Known rows, with every way that one mark hangs from another
{q_167 {q_568 {q_902 q_627}}}: [  7,  -8,   7, -16, -18,   6,   1,  -7,  17,   0, -19,  22, -15, -12, -14,
  -3, -12,  14,  16, -12,  -8,  -7,  24]
{q_627 {q_886 {q_158 q_258} {q_902 {q_568 q_167}} q_978}}: [-12, -16,  16, -31, -17,  17, -13, -25, -19,   9, -19,  21, -18, -15,  12,
   0,  12,   3,  13,  -9,   9,   4,   0]
{q_120 q_618}: [ -1,  -5,   6, -20,   6, -18,  -7,  14,  -5,  22, -27,  14, -30, -16, -19,
  -6,   1,  23,  12, -22,   7, -10,  10]
{q_651 {q_902 {q_568 q_167}} q_978}: [  1,   0,  30,  -8,   1,  27,   1, -36,   0,  21, -19,   1, -12, -12, -14,
   1, -18,   5,  20, -16,  -2, -16,   6]
{q_651 q_902 q_978}: [  5,   8,  20,  -5,  18,   8, -13, -14,  -7,  19, -28,   0, -23, -14, -23,
  -6,  -8,   5,  10, -23,  16, -19,   9]
{q_240 q_120}: [  7,  10,  18, -24,  11,  -6, -14,   9,  -7,  16, -41,  11, -36, -19, -19,
  -2,  -9,  10,  11, -19,  14,   0,  -5]
{q_902 {q_568 q_167} {q_627 {q_886 q_978}}}: [  0,   2,  -2, -15, -17,  16,   8, -30,  20,  20, -10,  11, -14, -16,   4,
   3,   6,  12,  28, -18,  -8, -20,   7]
{q_568 {q_902 {q_627 q_886}}}: [ 10,   5,  -2, -13,  -5,   4,  -3,   3,  14,  13, -18,  25, -24, -11, -16,
  -2,   3,  19,  19, -12,   4, -16,  41]
{q_651 {q_902 {q_568 q_167} q_627} q_978}: [  4,   3,  23,  -4,   1,  35,  13, -43,  16,  20, -13,   4, -11, -16, -10,
  -1, -16,   2,  25, -21, -12, -22,  12]
{q_886 q_158 q_627 q_902 q_978}: [ -5, -16,  14, -31,   5, -11, -35, -23, -24,  15, -25,  21, -25, -24,   7,
  -2,  19,   0,   6, -22,  15,   6, -20]
{q_902 {q_568 q_167} {q_627 {q_886 q_158 q_978}}}: [ -3,  -3,   0, -12, -13,  23,   6, -32,   5,  10, -13,  22, -11, -16,   0,
   3,   6,   7,  26, -21,  -3, -15,   6]
{q_167 q_568}: [  3,   1,  10, -20, -12,  -4,  -4,   0,  -6,   4, -33,  12, -22, -14, -14,
  -4,  -5,  15,  16, -15,   4,  -3,   1]
{q_886 q_158 q_627 {q_902 q_568} q_978}: [ -7, -21,  15, -33,  -5,  -4, -24, -39, -21,  17, -23,  14, -14, -21,   7,
  -4,  15,   3,  10, -20,   5,   6, -21]
{q_240 {q_120 q_618} {q_258 q_158}}: [-10,   1,  11, -24,   5, -10,  -4,  14,  -3,  25, -52,  34, -21, -21, -26,
 -12, -16,   9,  12, -30,  15,   0,  -4]
{q_627 {q_886 {q_902 q_568}}}: [ -1,   3,   8, -29,  -7,  -3,  -4, -14,  -7,  19, -29,   6, -22, -12,  -4,
  -8,  14,  23,  23,  -8,   9,  -8,  19]
{q_167 {q_568 q_902}}: [  4, -10,  14, -20, -17,  -1, -11,   1,   1,   1, -24,  20, -16,  -9, -18,
   0, -15,  17,  10,  -8,   0,  -1,  18]
{q_651 {q_902 {q_627 q_886}}}: [ 13,  21,   1, -10,   8,  11,   4, -10,  14,  24, -29,  11, -22, -19, -16,
  -4,  10,   7,  24, -16,   9, -19,  32]
{q_568 q_167 {q_902 {q_627 {q_886 q_158 q_978}}}}: [ -1,  -8,   4, -10,  -8,  20, -11, -14,   9,   6,  -6,  36, -16, -13,  -4,
   8,   0,   5,  16, -16,   5, -13,  24]
{q_651 {q_902 q_568} q_978}: [  3,   2,  20,  -6,   7,  14,  -3, -32,  -4,  21, -26,  -6, -12, -11, -23,
  -7, -10,   9,  15, -21,   5, -19,   8]
{q_651 {q_902 {q_568 q_167} {q_627 q_886}} q_978}: [  4,  11,  18,   0,  -2,  36,  16, -37,  19,  27, -15,   6,  -8, -11,  -8,
  -1,  -4,   4,  31, -18,  -7, -28,  24]
{q_886 q_158 q_902 q_978}: [ -8, -11,   8, -28,   9,  -8, -28, -16, -22,   4, -25,  13, -27, -21,  -2,
  -6,  10,   7,   6, -22,  24,  -1,  -6]
{q_651 q_902}: [ 10,   9,  14, -17,  12,   1, -11,  -8,  -6,  18, -33,   7, -25, -20, -22,
   0,  -4,   7,  13, -14,  15,  -7,  13]
{q_902 q_568 q_627}: [  8,   2,  -1, -17,  -5,   4,  11, -22,   7,  11, -24,   9, -21, -19, -15,
  -7,  -2,  18,  24, -21,  -9, -12,  10]
{q_258 q_158}: [  2,  11,   1, -18,  -7,  -6,  -6,   4, -23,   2, -37,  20, -30, -21, -23,
  -7,  -5,  15,  14, -24,  22,  -1,  10]
{q_886 {q_158 q_258} {q_902 {q_568 q_167} q_627} q_978}: [ -9, -22,  14, -30, -12,  22,  -5, -39,  -8,   2, -13,  22, -19, -24,  14,
  -3,   3,  -4,  13, -17,  -5,   5,  -8]
{q_627 {q_886 q_978}}: [  0,   7,  -5, -17,  -2, -10, -18,  -1,  -3,  18, -24,   7, -27, -14,  -8,
  -1,  14,  16,  14, -21,  19, -17,   4]

Rows
[ -2, -16,   1, -13, -26,  16,  -8,  -6,   4,  -4, -17,  33,  -8, -10,  -4,
  -4,   6,   1,   6, -17,   3,  -4,  19] -> {q_167 {q_568 {q_902 {q_627 {q_886 {q_158 q_258} q_978}}}}}
[  3,   3,   5, -11, -11,  26,  16, -22,   0,   9, -22,  30, -15, -16,  -9,
   1,   2,  12,  31, -16,  -7, -10,  19] -> {q_902 {q_568 q_167} {q_627 {q_886 q_158}}}
[ -2, -11,  -2,  -9, -19,  12,  -7, -12,  11,  -2, -15,  27,  -5, -10,  -7,
  -2,   5,   7,  13, -19,   4, -13,  23] -> {q_167 {q_568 {q_902 {q_627 {q_886 q_158 q_978}}}}}
[ -3,  -9,   2, -14, -19,  27,   4, -27,  -2,   8, -15,  27, -14, -18,   4,
   0,   7,   1,  19, -19,  -4,  -6,   2] -> {q_902 {q_568 q_167} {q_627 {q_886 {q_158 q_258} q_978}}}
[  0,  -6,  -8, -13, -13,  14,   1, -22,  -5,   7, -22,  20, -14, -17,  -5,
  -8,  16,   6,  15, -25,   3, -10,   4] -> {q_902 q_568 {q_627 {q_886 {q_158 q_258} q_978}}}
[  1, -15,  22, -35,   0,  -2, -27,  -7, -37,  11, -35,  34, -32, -24,   2,
  -7,  15,  -2,   6, -13,  13,  19, -11] -> {q_886 {q_158 q_258} q_627 q_902}
[-12, -11,  14, -28, -11,  13, -12, -30, -13,  12, -17,  16, -14, -14,   9,
   2,  10,   9,  19, -12,  10,  -4,   3] -> {q_627 {q_886 q_158 {q_902 {q_568 q_167}} q_978}}
[  1,   6,  20,   4,   2,  44,  15, -39,   5,  18, -18,  17,  -4, -12, -13,
  -2,  -4,   1,  28, -22,  -2, -24,  24] -> {q_651 {q_902 {q_568 q_167} {q_627 {q_886 q_158}}} q_978}
[ -1, -13,   6, -13, -15,  24, -13,  -8,   2,   3,  -9,  41, -19, -14,   0,
   6,   1,  -1,  10, -13,   5,  -4,  21] -> {q_568 q_167 {q_902 {q_627 {q_886 {q_158 q_258} q_978}}}}
[  0, -13,  28, -38, -14,   5, -10, -31,  -8,  25, -21,  19, -22, -20,  12,
   5,   2,   9,  23,  -4, -10,   9,  -9] -> {q_886 q_627 {q_902 {q_568 q_167}}}
[ -2,  -4,  -2, -16,  -4,   1, -21,   2, -25,   7, -29,  23, -26, -16,  -9,
  -5,  16,   5,   4, -21,  24,  -4,  -1] -> {q_627 {q_886 {q_158 q_258} q_978}}
[  1,   5, -11,  -9,   3,   4,  -7, -11,  -2,   8, -22,  20, -21, -19,  -9,
  -5,  18,   7,  17, -28,  15, -19,   9] -> {q_902 {q_627 {q_886 q_158 q_978}}}
[  1,  -6,  -6,  -9,  -3,   6, -14,  -9,   5,   5, -13,  28, -16, -13, -12,
   0,   8,   9,  11, -22,  12, -16,  26] -> {q_568 {q_902 {q_627 {q_886 q_158 q_978}}}}
[ -3,   0,  17, -31, -13,  10,  -1, -18,  -4,  19, -22,  13, -22, -13,   4,
   1,   6,  19,  27,  -3,   2,  -5,  17] -> {q_627 {q_886 {q_902 {q_568 q_167}}}}
[ -7, -19,  24, -38, -16,   2, -19, -41,  -3,  26, -12,  12, -17, -21,  21,
   6,   7,   4,  18, -11,  -7,   5, -23] -> {q_886 q_627 {q_902 {q_568 q_167}} q_978}
[ -9, -23,  25, -34, -12,   8, -21, -44, -17,  17, -16,  22, -13, -22,  16,
   5,   6,   0,  15, -14,  -3,   9, -23] -> {q_886 q_158 q_627 {q_902 {q_568 q_167}} q_978}
[  4,   8,   9,   5,   8,  31,  12, -35,   1,  18, -25,   9,  -3, -11, -21,
 -10,   5,   4,  24, -27,   4, -27,  26] -> {q_651 {q_902 q_568 {q_627 {q_886 q_158}}} q_978}
[-10, -14,   5, -28, -11,   4, -17, -20, -23,   8, -26,  14, -17, -15,   4,
  -9,  20,   8,   8, -15,  16,   1,   1] -> {q_627 {q_886 {q_158 q_258} {q_902 q_568} q_978}}
[ -6,   2,   2, -29,   1, -13, -24,  -7,  -5,  19, -23,   4, -28, -15,   4,
  -5,  21,  14,  13, -16,  23, -12,   7] -> {q_627 {q_886 q_902 q_978}}
[ -3,  12,  11, -25,   3,  -1, -10,   3,  -9,  14, -57,  32, -23, -23, -26,
  -9, -18,   4,  14, -26,  20,   5,  -9] -> {q_240 q_120 {q_258 q_158}}
[  3,   9, -12, -13,  -1,  -3,  -6,  -8,  14,  18, -19,  10, -26, -18,  -4,
  -4,  17,  12,  20, -25,  10, -22,   9] -> {q_902 {q_627 {q_886 q_978}}}
[  7, -10,  15, -23,  -3,   0, -20,  -2, -35,  10, -36,  37, -29, -23, -10,
  -3,   8,   0,   6, -18,   9,  15, -14] -> {q_886 {q_158 q_258} q_627}
[  5,   6,  -5, -10,  -5,  14,  13, -18,  -4,   8, -29,  22, -14, -15, -17,
  -8,  11,  17,  26, -21,   0, -15,  22] -> {q_902 q_568 {q_627 {q_886 q_158}}}
